What can hang from each mark
Z: W
W: B E Z
J: F V
C: F
Q: Y
E: U
F: C E
U: E R Y
R: H U V W
Y: U
V: J R X

Every row comes from one small tree of marks. The marks that hang from a mark follow it in brackets, in alphabetical order. Every link used is in the known rows. Which tree was each row made from?
In the rows, zero is written as 128.
Known rows
J{F{E} V}: [ 99 136 119 140 164 135 123  89  98  75 118 140 118 111 103 130 155 133
 129 141 155 146 137 177 152 157 150 133 153 119 119 106 162 134 112  96
  87 125 150]
U{E R{H} Y}: [157 103  93 114 137 123  66 149 120 125 116  90 114 106  81 101 171 150
 135 146   4 107 130 107 160 125 147  94 109 133  85 124 115 133 140 100
 120  72  99]
W{B E}: [ 64 169 114 144 174 138 144 133 128 146 119 131 181 158 129 138 139 161
 115 154 162 139 112 163 141 123  98  93 128 145 116 122 133  92 110 131
 119 134 120]
C{F}: [128 171 128 130 175 129 150 125 129 126 114 131 161 102 122 145 152 124
 125 178 156 136 104 151 147 159 148  86 136 147 144 125 140  88 159 119
  91 107 136]
V{R{U W} X}: [124 155 147 124 147 160 126  86 160 110 121 190 138 142 150 119 103 158
 105 112 181 140 194 116 147  90  86 165 137 113 155 111 150 115 102 115
 211 115 124]
V{J}: [ 99 191 140 153 169 104 131 132 147 123 102 149 128 108 116 138 146 150
 124 162 152 136 115 138 147 168 141 138 152 124 141  99 150  93 135  95
 148 118 105]
Z{W{B E{U{R}}}}: [ 82 164 131 147 164 142 151 119 119 174 106 133 170 148 108 120 140 184
  79 131 134 133 101 177 122 122  94 105 108 132  99 142 151 106  78 144
 103 119 132]
R{U V{X}}: [110 148 109 140 143 147 115  78 149 105  79 152 126 139 118 127 127 153
 118 112 156 132 167 106 149 163 126  97 150 100 142 114 147 111 113 108
 166 106 121]
Y{U{E R{V W}}}: [124 137  84 134 142 107  77 151 149 137 119 106 120 127  87 113 156 162
 131 130  86 101 134  82 162 147 149  89  94 103 106 104 118 118  95 116
 103  87  82]
U{E R{V}}: [106 138 106 129 142 115  75 134 129 139 106 103 122 124  70 116 164 156
 129 136  79  97 148 110 161 167 148  45 111 119  97 101 127 118 111  87
  99  80  92]
E{U{R{V} Y}}: [149 101  91 154 138 105  93 129 124 149 102 112 115 113  71 114 164 158
 118 131  46 120 102 135 133 160 153  97 131 143 107 124 138 126  96 114
 100 107 112]
J{F{C}}: [105 164 105 119 179 125 137 122  97 103  92 138 121 107 125 135 130 137
 113 155 144 159 113 175 165 147 160 141 155 132 146 111 156 123 156 121
 118 120 123]
Q{Y{U{E}}}: [127 152  64 158 153 101 116 166 137 112 126  98 131 106 109 126 138 140
 160 158  81 127  80  97 155 148 176 109 117 146 114 107 121  93 138 125
 102  94 102]
J{F{C} V}: [100 157 130 119 168 131 119  93  83  78  99 134 113  95 102 141 141 115
 129 143 144 153 131 188 166 151 173 141 159 113 149 109 177 129 122 103
 104 130 143]
W{E Z}: [ 95 154  93 172 174 130 120 107 134 154  94 149 173 137 127 139 148 185
 106 124 168 140 142 162 147 113 105  92 138 135 116 131 118  73 105 143
  62 132 133]
C{F{E{U{R{V}}}}}: [137 121 119 153 165 121 124 137 134 123 121 113 141 107 110 122 172 136
 100 150 132 139 110 131 129 169 147  71 135 141 110 102 135 123 166 107
  57 107 143]
J{V}: [103 162 136 143 149 129 118 100 115 107 106 136 139 109  88 143 148 133
 141 153 127 121 129 165 153 154 151 106 143 129 135 126 158  95  88  90
 113 114 142]
Y{U{E R}}: [132 128  78 134 134 103  94 162 143 123 127 108 132 114  85 112 171 153
 140 165  69 113 111 100 161 132 170  84 104 130 108 102 132 101 125 111
  83  84  90]
Z{W{B E{U}}}: [ 69 172 132 152 171 145 162 112 124 171 104 139 173 154 119 127 131 181
  85 133 146 142  89 182 123 122  80 119 115 133 102 142 157 100  81 149
 106 125 139]
Q{Y}: [122 170  87 162 166 111 134 149 124 124 103 117 140 104 120 140 123 141
 141 154 112 128  93 129 146 155 166 105 133 160 132 127 118  94 134 118
 135 103 116]
W{B E{U} Z}: [ 69 135 111 164 175 140 138 118 130 165 107 134 183 153 123 150 153 185
 104 124 159 150 122 180 129  97  81  99 131 141  94 121 142  89  96 156
  61 147 138]
V{J R}: [103 182 158 150 171 114 136 134 162 123 120 167 131  97 124 110 152 146
 112 155 166 141 142 133 132 133 123 156 159 128 142  76 157 107 129  93
 169 116 103]
J{F{C} V{R}}: [104 151 145 117 170 140 123  95  93  78 115 149 113  85 110 119 147 109
 118 137 155 155 153 185 154 125 160 156 164 113 150  89 185 137 117 102
 122 131 140]
F{E{U{R{H} Y}}}: [155  84  93 160 145 117 102 153 136 119 116 118 116 114 107  98 165 167
  99 139  47 138 103 131 133 129 131 123 137 153  80 114 123 142 151 101
  99 100 136]
J{F{C} V{R{H}}}: [119 143 146 113 171 148 118 101  94  71 106 143 107  78 120 114 149 108
 106 124 138 152 165 168 149 114 160 172 169 100 135  95 176 152 129 101
 133 123 144]
C{F{E{U{R}}}}: [144 121 122 146 163 120 134 141 130 120 130 122 147 105 117 126 168 136
 102 164 126 143 101 140 137 155 147  82 134 153 112 111 136 116 177 109
  58 110 147]
R{U}: [118 148 114 127 152 135 141 107 139 115  91 144 141 122 125 133 128 161
 119 150 125 139 125 117 166 142 147 114 141 137 127 135 136 105 130 130
 148 112 114]
R{H U{Y} V{X}}: [151 118  93 133 144 158  94  85 145  93  69 129 109 124 125 101 136 145
 113  94  91 130 171  85 141 140 120 126 154  87 120 127 131 140 127 112
 189  93 122]
U{E R{W{B}} Y}: [111 130 113 101 151 131  76 148 119 150 138  93 131 145  85 121 147 165
 143 150  48 107 126 127 168 120 114  96  78 137 100 118 119 128 100 116
 144  88  86]
Q{Y{U{R{H}}}}: [163 144  57 161 151 103 113 182 132 114 107  96 131  84 114 116 151 141
 133 144  74 116 103  86 138 137 196 106 124 142 118 124 101 111 139 123
 123  86  96]
U{E R{H V} Y}: [147 106  86 122 140 123  52 138 125 130 104  81 104 112  73  93 175 152
 129 124  10  97 143  92 154 149 144  75 114 112  80 113 111 144 123  96
 119  69  92]
Y{U{E R{H}}}: [148 123  79 130 135 110  90 166 143 116 119 101 128 107  96 106 174 152
 127 151  53 109 124  86 157 123 166  98 113 114  92 109 123 116 133 112
  94  78  93]
V{J R{H W}}: [118 184 173 134 180 127 121 138 167 126 115 164 121 102 150 110 135 154
  86 117 156 130 172 102 135 110  98 198 148  98 125  96 133 134 123 101
 206 115 101]
V{J{F} R{H W}}: [120 181 162 121 187 128 128 120 146 114 112 166 108  98 153 115 136 146
  87 106 179 140 178 114 137 118 110 218 155  85 129  95 141 153 125 116
 196 128  95]
Y{U}: [124 155  75 152 152 108 133 150 149 124 109 130 143 111 109 121 151 150
 136 172 114 129  91 123 146 137 156 120 131 136 130 114 139  87 119 122
 103 103 110]
F{C E}: [101 146 115 150 174 125 120 162 135  97 103 133 125 119 137 109 134 158
  99 166 117 160  99 154 157 132 127 121 148 154 123  83 137 119 197  87
 116 106 146]

Which tree is each row?
[ 79 158 133 139 169 130 130 126 133 164 126 141 162 172 137 152 113 175
  99 118 151 135 116 148 146 115  80 139 109 131 110 142 126 110  84 148
 132 147 123]  R{W{B E{U}}}
[ 90 200 144 151 166 123  94 100 158 133  96 163 113 146 124 141 114 157
 113  98 189 120 175 120 139 173  92 143 135  75 153  98 141 110  91  89
 194 118 109]  R{V{J X} W}
[ 98 181 139 110 179 151 133 146 134 144  95 124 151 137 150 142 116 163
 102 126 125 116 143 127 148 107  86 153 115 113 106 142 114 128 116 122
 193 106 117]  R{H W{B}}
[102 137 125 137 159 146 106  87  95  47 116 154 104 117 117 128 137 118
 124 133 166 167 156 192 153 139 143 147 164 105 148  86 186 137 146  77
 111 126 168]  J{F{C E} V{X}}
[111 149 163 123 148 151 119  84 135 106 120 157 134 113 115 123 132 142
 118 122 150 126 171 130 157 112 127 151 133 111 135 121 152 121  71 113
 161 125 130]  J{V{R{U W}}}
[141 142  98 153 144 115  73 125 136 125 101 124 107 112  78 106 165 143
 132 133  97 116 152 129 130 170 145  94 136 114 143  97 137 121 108  81
 156  93  95]  U{R{V{J X}} Y}
[113 112 123 148 143 137 116  69 103  64 127 157 107 125 102 135 146 130
 127 121 157 157 148 182 138 151 135 148 162 106 126 100 189 135 110  86
  90 133 172]  J{F{E{U}} V{X}}
[133 137 126 104 144 125  73 145 128 136 114 110 122 128 105 127 143 169
 106 120  61  94 165  93 172 124 128 106 100 108  86 134 103 135 123 105
 139  81  97]  U{E R{H W}}
[140  90 102 153 153 112  95 169 127 108 114 117 105 112 111  97 152 160
  96 154  48 160  83 153 148 128 143 123 140 164 105  92 139 141 186  99
  95 109 141]  F{C E{U{R Y}}}
[ 85 198 136 138 188 114 108 103 136 139  88 142 105 131 121 141 123 155
 109 100 186 126 158 121 149 188 119 155 136  79 137 105 132 134  91 116
 162 129  91]  R{V{J{F}} W}
[ 57 167 107 156 188 150 137 123 130 159 101 133 193 151 132 146 150 184
 114 138 185 142 139 179 138  98  80  82 127 138 110 119 129  80  99 147
  84 135 129]  W{B E Z}
[150 150  56 166 150  97 117 178 131 120 114 101 135  90 106 123 150 141
 146 154  89 119  94 100 141 146 198  96 120 152 128 121 108  99 125 125
 114  93  95]  Q{Y{U{R}}}
[119 141 107 125 163 140  99  91 144 137  85 126 114 142 121 118 113 169
 118  99 111 123 145  91 164 155 113 136 118 104 127 139 110 136  83 146
 180 114  99]  R{U{Y} V W}
[ 78 181 129 129 194 163 111 126 140 161  64 113 146 135 137 140 130 178
  94  86 151 107 180 122 135 117  66 123 116  85  98 123 109 131  92 127
 163 103 116]  R{H V W{B Z}}
[102 132 136 139 165 143 129  90 112  75 132 154 120 103 110 107 161 129
 123 137 166 150 158 172 141 131 137 148 159 120 120  84 172 145 107  93
 104 125 147]  J{F{E} V{R}}
[ 84 122  98 166 175 141 129 119 125 167 110 124 176 151 117 138 155 182
 114 125 132 152 111 182 128  93  78 104 124 147  98 123 140  93  94 162
  66 146 134]  W{B E{U{Y}} Z}
[125 103 105 160 163 117 109 160 131 105 113 123 108 118 122 101 140 158
 101 158  64 171  70 159 147 128 127 142 148 164 109  89 147 133 188 104
  99 117 154]  F{C E{U{Y}}}
[156 108 113 147 165 122 126 142 129 119 134 114 141 104 112 118 172 136
 112 169 104 146  89 145 134 151 145  91 131 158 114 113 135 121 173 117
  59 108 146]  C{F{E{U{R Y}}}}
[108 130 114 113 157 141  79  90 144 131 101 112 105 153 110 118 116 172
 130  99  88 120 148  75 177 155 107 124 103  96 105 125 115 139  91 142
 163 106  91]  R{U{E Y} V W}
[144 117 117 150 168 122 137 133 132 115 131 120 140 108 121 121 165 132
 116 171 115 155  77 148 134 152 133 106 136 159 116 111 142 114 176 120
  64 115 154]  C{F{E{U{Y}}}}
[126 113  86 129 139 116  58 133 125 137 114  90 109 122  59  99 172 156
 147 140  32 103 128 114 158 163 146  58 104 130  99 105 123 126 107  95
 107  77  88]  U{E R{V} Y}
[136 123 106 111 144 119  64 138 121 145 133 103 116 135  82 114 146 167
 141 143  36 105 129 119 176 129 129 104  84 134 106 128 112 125 102 114
 130  87  90]  U{E R{W} Y}
[106 187 135 140 170 120 120 107 126  80 104 172 105 116 132 140 131 126
 119 141 190 166 149 166 146 157 139 167 172  97 173  79 183 114 164  86
 166 129 124]  V{J{F{C}} X}
[150 137  97 127 153 120  90 142 122 152 112 120 129 123  95 121 140 164
 126 144  67 109 132 135 157 133 137 115 103 144 131 144 106 121  94 118
 151  96  95]  U{R{W} Y}
[135  96  81 175 153 119  94 114 125 162 104 133 151 131 101 126 167 189
 102 113 103 140 130 157 138 107 122  96 131 142 100 137 119  96  90 153
  41 136 129]  W{E{U{R Y}} Z}
[137 143  72 153 152 110 100 149 148 149 113 131 151 126 113 125 157 179
 113 128 127 117 141 114 151 109 144 107 107 119 121 129 107  96  89 145
  85 112  98]  Y{U{R{W{E Z}}}}
[109 115 123 145 156 127 124  85 100  81 122 138 110 112  96 133 157 137
 124 131 138 153 124 179 146 159 151 145 155 120 107 107 174 140 108 101
  69 136 157]  J{F{E{U}} V}
[113 141 153 132 143 146 126  87 132  94 115 153 136 100 104 117 148 133
 125 138 139 131 157 138 151 120 144 129 147 122 132 112 165 113  86 104
 144 118 133]  J{V{R{U}}}
[128 128 103 130 160 138 109  94 141 137 112 142 138 158 144 127 108 179
 108 109 118 143 137 103 173 119 107 155 116 120 124 162 102 120  93 170
 156 140 107]  R{U{Y} W{E}}
[106 166 131 148 151 133 109  81 160  98  81 158 112 131 121 125 133 149
 118 109 177 139 171  95 144 178 130 119 160  80 147  92 155 115 124  99
 184 115 104]  R{U V{J X}}
[141 140  59 154 145  98 101 176 132 116 127  90 129  99  97 120 151 142
 153 153  68 117  95  90 153 145 193  87 108 147 111 109 112 102 131 120
  99  86  89]  Q{Y{U{E R}}}
[162 149  64 155 155 105 108 180 134 123 109 100 131  95 122 123 136 148
 129 129  82 112 116  79 142 132 183 123 113 133 118 133  94 116 125 131
 137  90  94]  Q{Y{U{R{H W}}}}
[133 129 119 128 152 145 136 111 149 117 114 153 136 107 124  93 141 151
 119 151 113 143 137 122 148 106 124 141 143 148 132 110 143 119 120 131
 169 109 110]  V{R{U{Y}}}
[109 178 150 142 164 131 132  96 147  89 129 194 116 110 132 115 140 129
 118 131 214 157 180 155 125 130 114 180 173 100 168  64 185 119 133  85
 184 125 112]  V{J{F} R X}
[109 123  99 179 162 121 118 103 134 159 100 149 163 139 120 143 151 188
  98 113 146 147 125 160 139 112 107 105 142 135 102 134 129  82  96 154
  41 146 144]  W{E{U} Z}
